Known rows, with every way that one mark hangs from another
zufebof{dotan vira}: [-26.3,7.7,-9.0,-2.1,18.6,-24.0,-12.8,-25.5,-6.0,-34.1,42.4,-6.4,-4.1,-7.1,18.4,-17.7,-18.8,9.8,-4.8]
nafu{dotan{zufebof{meno vira{fogubu{kazit}}}}}: [-2.1,-14.0,-11.5,-10.3,-2.9,8.3,-26.6,30.1,-17.8,40.8,-24.1,-50.9,-18.1,6.9,4.6,-24.4,4.6,3.2,15.1]
vira{fogubu{kazit} kigi{gutume}}: [31.2,10.0,-13.0,15.7,-18.2,9.5,33.5,22.1,1.1,-2.3,-33.8,21.6,34.3,-11.3,-5.9,53.3,29.5,-21.2,-3.3]
zufebof{vira}: [-13.6,10.7,-8.6,-2.6,27.8,-34.6,-3.9,-6.0,-7.8,-13.5,65.7,9.0,5.5,-16.7,32.4,-17.4,-25.7,9.9,-24.7]
fogubu{kazit vira}: [35.7,-2.8,-5.8,-12.9,24.7,19.5,15.1,13.6,-22.4,-31.6,8.4,0.7,29.6,-32.7,5.5,-26.7,4.4,-2.2,-36.4]
kazit{fogubu{vira{kigi{gutume}}}}: [39.3,-4.7,2.1,3.4,-23.9,9.9,25.6,14.0,-13.0,-16.4,-33.2,20.9,15.3,-21.3,-16.0,38.3,7.9,-15.9,-11.5]
kazit{fogubu{vira}}: [34.3,-7.0,-1.8,-15.7,12.1,9.5,14.4,19.2,-26.4,-29.0,7.6,2.6,31.6,-34.0,0.3,-15.6,0.7,0.1,-32.5]
meno{zufebof{dotan{nafu} vira{fogubu{kazit} kigi}}}: [-1.0,-6.4,18.7,3.7,-44.8,39.2,11.6,-8.1,32.1,29.9,-53.3,-14.6,10.4,8.1,-21.6,-11.5,20.1,20.4,54.5]
meno{zufebof{dotan{nafu} vira{fogubu{kazit}}}}: [-6.2,-9.9,6.8,-1.1,-20.7,32.5,5.8,-6.0,27.3,30.7,-22.7,-28.1,9.6,7.1,-3.7,-32.0,13.1,21.5,41.7]
meno{zufebof{dotan vira}}: [-26.7,0.6,-3.9,5.6,8.5,-13.5,-20.7,-34.5,4.2,-27.2,42.3,-16.7,-18.0,7.6,3.3,-26.5,-18.5,16.9,11.4]
nafu{dotan{zufebof{meno vira}}}: [-28.1,-9.1,-0.2,-10.6,22.7,-21.4,-42.5,-3.7,-19.1,8.6,34.6,-23.5,-60.2,19.0,5.9,-28.3,-27.5,1.4,-9.6]
fogubu{kazit vira{kigi{gutume}}}: [40.7,0.4,-2.3,5.4,-10.4,20.0,26.5,9.5,-8.1,-17.3,-31.6,20.3,14.3,-20.7,-10.5,27.4,11.2,-17.3,-14.7]
kigi{gutume vira{fogubu}}: [15.1,22.4,-24.0,19.7,9.1,-35.2,19.6,15.8,-9.4,0.6,6.2,35.8,28.4,-9.9,7.1,90.9,3.8,-16.8,-20.9]
nafu{dotan{zufebof{meno}}}: [-15.3,-8.2,0.8,-9.9,38.3,-7.2,-30.2,-1.9,-25.0,-26.9,36.5,-4.0,-56.6,22.2,-16.5,-14.4,-12.1,-15.8,-35.1]
zufebof{dotan}: [-12.8,9.1,-7.2,-1.0,33.6,-10.2,-2.1,-24.4,-12.2,-69.5,42.6,12.4,-0.9,-2.2,-3.1,-4.4,-3.7,-7.7,-29.1]
fogubu{kazit}: [16.0,4.3,-5.4,-3.4,37.3,2.4,16.1,7.4,-15.7,-46.6,46.8,13.9,28.0,-22.7,19.8,-14.2,1.0,-6.5,-51.1]
nafu{dotan}: [-2.1,11.9,-11.7,-17.5,51.2,-14.1,8.1,4.1,-36.5,-47.8,67.1,31.9,-28.1,-19.2,-10.9,2.8,-11.9,-16.6,-59.9]
nafu{dotan{zufebof{vira}}}: [-19.2,-6.8,-3.3,-10.5,34.1,-22.5,-16.9,6.2,-18.1,11.3,57.8,8.1,-55.6,4.6,16.4,-16.6,-24.1,4.6,-37.6]
kigi{gutume}: [-1.3,9.9,-13.5,11.4,32.0,-27.5,12.5,-9.5,-4.2,-33.9,55.9,35.3,-7.6,-1.2,12.3,28.7,-8.8,-23.6,-42.5]

Rows
[-32.3,0.8,14.4,-7.9,14.1,-8.7,-3.0,-31.9,15.1,-9.6,37.1,8.7,-19.0,4.0,10.6,-27.3,-18.5,9.6,-0.7]	zufebof{dotan{nafu} vira}
[-17.5,7.7,4.5,11.1,-40.6,-2.7,14.1,-17.0,31.6,33.9,-42.7,16.7,-11.7,14.4,-14.3,39.3,8.4,-5.9,47.7]	zufebof{dotan{nafu} vira{fogubu kigi{gutume}}}
[-27.1,5.1,6.7,11.6,-51.9,-0.6,-11.6,-27.3,30.5,32.0,-65.7,-15.2,-16.3,29.8,-24.6,28.8,4.8,-8.5,75.2]	zufebof{dotan{nafu} meno vira{fogubu kigi{gutume}}}
[-22.5,-11.5,13.8,-1.9,-9.1,-6.5,-27.4,-0.5,28.8,64.1,-9.3,-21.7,-11.7,34.3,10.6,-30.7,-6.1,15.1,30.5]	dotan{nafu zufebof{meno vira{fogubu}}}
[0.1,-15.3,26.2,4.6,-39.5,25.4,-11.4,11.3,31.6,63.3,-60.2,-25.1,6.2,25.2,2.1,-20.8,12.0,13.3,43.5]	dotan{nafu zufebof{meno vira{fogubu{kazit} kigi}}}
[-18.2,-13.6,27.4,-1.9,25.7,2.1,-21.3,-19.8,20.1,-2.6,31.9,7.9,-32.5,39.6,-2.0,-31.4,-11.1,-5.4,-20.3]	dotan{nafu zufebof{meno}}
[-19.2,-6.0,-13.1,-10.4,3.2,-15.5,-37.0,15.7,-16.4,39.5,-3.8,-35.8,-36.6,16.4,-3.6,-13.5,-7.5,3.7,17.3]	nafu{dotan{zufebof{meno vira{fogubu}}}}
[40.5,-2.3,9.3,-10.3,-12.1,16.1,20.1,17.2,-22.2,-29.5,-23.5,14.9,32.9,-33.2,-17.3,6.0,6.7,0.8,-18.2]	kazit{fogubu{vira{kigi}}}
[9.0,-11.5,-9.7,5.1,0.1,0.9,-1.9,28.9,5.7,42.5,-2.5,-23.1,23.7,-0.4,37.5,-20.8,9.0,17.4,-2.2]	dotan{zufebof{vira{fogubu{kazit}}}}
[-15.6,-5.5,5.0,-7.9,-22.6,22.5,-13.4,-8.6,16.2,19.7,-45.0,-49.3,18.0,7.3,-0.5,-36.1,9.4,7.2,52.9]	zufebof{dotan{nafu} meno vira{fogubu{kazit}}}
[-11.5,6.7,-11.8,23.1,-46.4,-6.7,-2.6,-18.9,19.8,17.6,-38.4,-8.6,-10.8,19.0,-20.6,42.6,8.9,2.7,59.2]	meno{zufebof{dotan vira{fogubu kigi{gutume}}}}
[31.4,14.6,-22.4,18.3,3.4,-11.4,29.9,28.5,-11.6,2.8,-14.0,20.7,46.3,-20.0,15.3,80.4,15.7,-16.8,-21.6]	kigi{gutume vira{fogubu{kazit}}}
[40.9,1.8,4.4,-7.3,1.0,26.8,21.3,12.2,-17.3,-33.5,-21.8,12.8,31.2,-30.9,-11.4,-4.9,10.8,0.2,-23.2]	fogubu{kazit vira{kigi}}
[-26.8,5.4,23.9,-2.5,-10.3,-1.7,3.7,-34.1,20.2,-10.6,5.7,21.1,-17.4,5.4,-7.0,-6.7,-13.1,8.8,13.4]	zufebof{dotan{nafu} vira{kigi}}
[31.5,12.5,-7.4,3.1,-6.6,16.0,27.3,26.1,-7.6,-16.1,-21.9,15.1,52.0,-23.1,-6.7,19.3,27.4,-2.7,-11.3]	vira{fogubu{kazit} kigi}
[-17.1,-7.6,23.9,3.5,-33.8,1.3,-21.0,-2.6,33.7,62.2,-38.7,-9.3,-12.2,34.5,-6.1,-11.1,0.1,14.2,44.7]	dotan{nafu zufebof{meno vira{fogubu kigi}}}
